Each row was made from one small tree. The marks that hang from a mark follow it in brackets, in the order of their numbers. Every link used is in the known rows. Write each row's tree.
Known rows:
K955(K56): [ 0.656  0.229  0.099  1.898  1.222 -0.132  0.898  1.887  0.106  1.325
  2.648  2.614  0.644 -0.133  0.443  0.366 -0.024 -0.024  2.243 -0.114
 -0.126]
K56(K113 K229(K297)): [-0.926 -2.416  0.626  2.276  2.123  0.491  0.960  2.335 -0.802  5.108
  0.856  2.942  0.193 -0.256 -0.403 -2.763 -1.114  0.331  2.134 -1.533
 -1.996]
K297(K56 K229 K815): [-1.217  0.508 -1.446  3.509  1.843  0.125  0.262  3.661  1.430  1.740
  0.921 -1.757  2.420  0.059  0.329 -1.181 -1.380 -0.079 -0.514 -0.539
  0.331]
K815(K297): [-0.159  0.529 -0.267  0.562  0.191 -0.494  0.792 -0.069  0.702  1.946
  2.020  0.724  1.264  1.752 -0.140  1.143 -0.080  0.358  2.627 -1.246
  1.289]
K955(K56(K297(K229 K815)) K113): [ 0.808  1.355 -1.090  3.837  3.169  0.309  0.487  3.372  0.056  2.432
  1.711  4.214  1.371 -1.314  1.083 -0.382 -2.357 -0.982  3.525 -0.482
 -1.068]
K229(K56): [-0.589 -2.125  0.735  0.563 -0.475  0.387  1.124  0.644  0.004  2.799
 -0.739  1.766  0.888  0.377  0.377 -0.721  1.024  0.104  0.970 -0.074
  0.779]
K56(K113 K229): [-1.806 -2.481  0.368  1.479  1.855  0.540  1.398  1.243  0.437  3.877
  1.981  2.996  0.877 -0.073  0.076 -1.824 -1.282  1.195  3.076 -2.292
 -1.160]
K297(K815): [ 2.050  1.587 -0.115  1.053  2.870 -0.314  0.746  0.555  0.250  1.549
  0.443  0.920  1.606 -0.065 -0.770  0.343 -0.400  0.529  2.446 -0.151
 -0.073]
K955(K113(K56(K229(K297)))): [-0.229 -1.022 -0.288  2.784  1.522 -0.498  1.449  3.026 -0.640  3.569
  0.970  4.337 -0.353 -0.426 -0.746 -0.967 -1.708 -0.220  3.315 -1.021
 -0.801]
K56(K113 K297(K229)): [-1.797 -1.032 -1.670  2.475  0.933  0.318 -0.412  1.618 -0.785  1.753
  2.440  0.477  1.218 -0.331  0.369 -3.260 -0.954  0.161  0.493 -0.624
 -0.745]
K229(K56(K113)): [-1.528 -3.109 -0.428  0.627 -1.002  0.802  1.554  0.622  0.147  4.353
 -0.306  3.155  1.703  0.661  0.836  0.305  0.358  0.431  1.556 -0.783
  0.447]
K297(K56): [-1.565 -1.586 -1.077  0.959 -0.045  0.255  0.451  1.633  0.118 -0.756
  2.645 -0.427  0.131  1.098 -0.716 -0.906 -0.204  1.137 -1.703 -0.864
  0.233]
K229(K56 K297): [ 0.648 -2.082  1.113  1.670 -0.140  0.257  0.578  2.263 -1.778  4.470
 -2.300  1.686 -0.034  0.138 -0.403 -2.117  1.211 -1.068 -0.321  0.997
 -0.295]
K955(K113(K56(K229))): [-0.735 -0.987 -0.380  2.418  1.455 -0.489  1.641  2.484 -0.138  3.043
  1.572  4.358 -0.057 -0.351 -0.414 -0.490 -1.812  0.153  3.764 -1.409
 -0.424]
K229(K297): [ 1.287 -0.038  0.024  1.676  1.292 -0.144 -0.126  2.086 -1.893  2.240
  0.476  0.235 -0.639  0.537 -1.487 -2.273  0.486 -0.383 -0.473  0.721
 -0.934]
K955(K56(K297) K113): [ 0.592  0.360 -0.976  2.584  2.181  0.393  0.624  2.378 -0.586  1.125
  2.623  4.881  0.148 -0.795  0.541 -0.284 -1.805 -0.371  2.969 -0.624
 -1.079]
K955(K113(K56(K297))): [-0.131 -0.526 -1.184  2.198  1.014 -0.690  0.913  1.966 -0.985  1.417
  1.801  3.768 -0.252 -0.448 -0.659 -0.696 -1.466 -0.024  2.689 -0.595
 -0.318]
K815(K297(K229(K56(K113)))): [-2.115 -0.618 -0.756  2.024 -0.851 -0.096  1.017  1.383  1.436  4.818
  0.772  0.750  2.659  1.573  1.486  0.628 -0.404 -0.453  2.630 -1.402
  1.612]
K955(K113): [-0.473 -0.045 -1.918  1.026  1.478  0.617  0.999  1.168  0.138  1.890
  2.145  2.944  0.554  1.038 -0.321  0.282 -1.517  0.857  2.136 -1.366
 -0.443]

Which tree is each row?
[ 0.813 -1.245  1.419  1.000  1.061  0.206  0.474  0.475 -0.808  1.751
 -1.719  1.689  0.828 -0.988  0.022 -1.866  0.703 -0.438  1.148  0.515
  0.266]
K229(K56(K297(K815)))
[-1.608 -0.136 -0.164  1.944 -0.580 -0.282  0.794  1.404  1.378  4.081
  0.553  0.051  2.347  1.396  1.228  0.070 -0.105 -0.626  2.366 -1.022
  1.764]
K815(K297(K229(K56)))
[ 0.145 -0.709 -0.547  2.241  1.236  0.089  0.493  1.709 -0.774  1.384
  2.903  3.677  0.782 -0.776  0.661 -0.483 -0.624 -0.014  2.164 -0.329
 -0.955]
K955(K56(K113 K297))
[ 1.043 -0.930  2.152  3.220  1.754 -1.750  1.198  3.214 -1.259  3.303
 -0.172  2.499 -0.557 -1.626 -1.198 -2.241 -0.258 -0.895  3.082  0.216
 -0.449]
K113(K56(K229(K297(K815))))
[ 0.065 -1.626  0.781  2.495  3.010  0.403  1.121  2.278 -0.638  5.590
  0.058  3.234  0.778 -0.624 -0.539 -2.105 -1.455  0.191  2.855 -1.376
 -2.079]
K56(K113 K229(K297(K815)))
[ 0.962  1.512  0.147  2.660  3.068 -0.353 -0.822  1.704 -0.644  0.168
  0.610 -1.105  1.059 -1.305 -0.323 -3.754 -0.523 -0.637  0.837  0.551
 -0.392]
K56(K297(K229 K815))
[-0.505 -1.847 -1.341  2.013  0.181  0.274  0.162  2.809 -1.622  2.469
  1.210  0.711 -0.193  0.961 -1.183 -1.636 -0.292  0.182 -1.823 -0.119
 -1.112]
K229(K297(K56(K113)))
[-2.163 -0.496 -2.566  3.581  1.305  0.500  0.662  3.542  1.574  3.294
  1.317 -0.382  3.177  0.351  0.794 -0.107 -2.040  0.312 -0.031 -1.223
 -0.025]
K297(K56(K113) K229 K815)
[-1.090 -3.044  0.108  0.867 -0.476  0.631  0.729  0.430 -0.885  2.852
 -0.483  2.749  1.017 -0.289  0.568 -1.607  0.386  0.106  1.015 -0.304
 -0.006]
K229(K56(K113 K297))
[-0.628 -1.449  0.663  2.558  1.858  0.333  1.540  2.430  0.485  3.669
  2.586  4.460  0.955 -0.697  1.013 -0.190 -1.118  0.248  3.780 -1.436
 -1.069]
K955(K56(K113 K229))
[-0.011 -1.430  0.792  3.153  2.003  0.237  1.236  3.161 -0.378  4.473
  1.874  4.423  0.540 -0.815  0.654 -0.923 -1.002 -0.374  3.109 -0.916
 -1.610]
K955(K56(K113 K229(K297)))
[-0.410  0.024 -1.501  2.796  2.343  0.198 -0.213  1.645 -0.481  2.456
  1.381  0.880  2.165 -0.905  0.298 -2.360 -1.412 -0.037  1.587 -0.418
 -0.864]
K56(K113 K297(K229 K815))
[-0.156 -2.290  0.206  1.113  0.513  0.551  0.870  0.402 -0.665  3.373
 -1.266  3.043  1.609 -0.723  0.537 -0.936  0.020 -0.048  1.783 -0.199
 -0.038]
K229(K56(K113 K297(K815)))
[-0.157 -0.359  0.221  2.914  2.848  0.626  1.658  3.109  0.637  3.431
  2.208  5.731  0.425 -0.735  0.826 -0.042 -2.265 -0.151  4.517 -1.745
 -1.222]
K955(K56(K229) K113)
[-0.696 -0.357 -1.403  2.878  0.932 -0.628  0.755  2.739 -0.668  1.911
  1.722  3.121  0.136 -0.457 -0.279 -1.156 -1.644 -0.334  2.549 -0.619
 -0.198]
K955(K113(K56(K297(K229))))
[ 0.023  0.216 -1.337  3.048  1.682 -0.738  0.831  2.638 -0.545  2.290
  1.146  3.288  0.597 -0.736 -0.295 -0.677 -1.854 -0.446  3.075 -0.523
 -0.244]
K955(K113(K56(K297(K229 K815))))
[-2.201 -1.692 -0.477  1.343 -0.099  0.002  1.229  1.011  1.165  2.594
  2.296  1.455  1.357  1.548  0.304  0.729 -1.179  0.784  1.927 -2.500
  0.670]
K815(K297(K56(K113 K229)))
[ 0.195 -1.416  2.401  2.744  1.489 -1.786  0.559  2.237 -1.551  0.592
  0.976  1.956 -1.190 -2.177 -1.053 -3.866 -0.144 -0.653  2.560  0.076
 -0.322]
K113(K56(K229 K297))
[-0.340 -3.078 -0.078  1.810 -0.712  0.638  0.958  2.111 -1.656  6.066
 -1.845  3.043  0.658  0.447  0.007 -1.128  0.575 -0.654  0.232  0.295
 -0.615]
K229(K56(K113) K297)
[ 0.089 -0.656  0.799  2.007  2.987  0.150  0.952  2.226  0.833  1.021
  0.443  0.620  0.957 -0.598 -0.704 -1.215 -1.325  0.696  0.871 -1.221
 -0.565]
K297(K56(K229) K815)
[ 1.156  0.186  0.431  3.660  3.657  0.482  1.433  3.874 -0.070  4.538
  0.907  5.821  0.303 -1.130  0.451 -0.228 -2.361 -0.817  4.358 -1.137
 -1.841]
K955(K56(K229(K297(K815))) K113)
[-0.903 -1.663 -0.268  2.114  2.528  0.524  1.361  2.136  0.913  2.604
  0.913  2.048  1.692 -0.363 -0.264 -0.191 -1.896  1.108  1.463 -1.923
 -0.844]
K297(K56(K113 K229) K815)
[ 0.639 -0.908  0.869  3.307  2.604  0.150  1.328  3.180 -0.240  4.858
  1.240  4.577  0.964 -1.130  0.565 -0.452 -1.212 -0.472  3.668 -0.856
 -1.624]
K955(K56(K113 K229(K297(K815))))
[-2.740 -1.717 -0.985  2.659 -0.505  0.599  0.737  2.624  0.931  4.709
  0.372  0.363  2.249  0.526  1.434 -1.721 -0.196 -0.323  0.871 -0.600
  0.647]
K297(K229(K56(K113)))
[-2.859 -3.229 -0.573  1.648  0.578  0.757  1.126  2.103  0.526  1.560
  2.630  1.407  0.447  0.515 -0.170 -1.492 -1.260  1.359 -0.137 -2.186
 -0.684]
K297(K56(K113 K229))
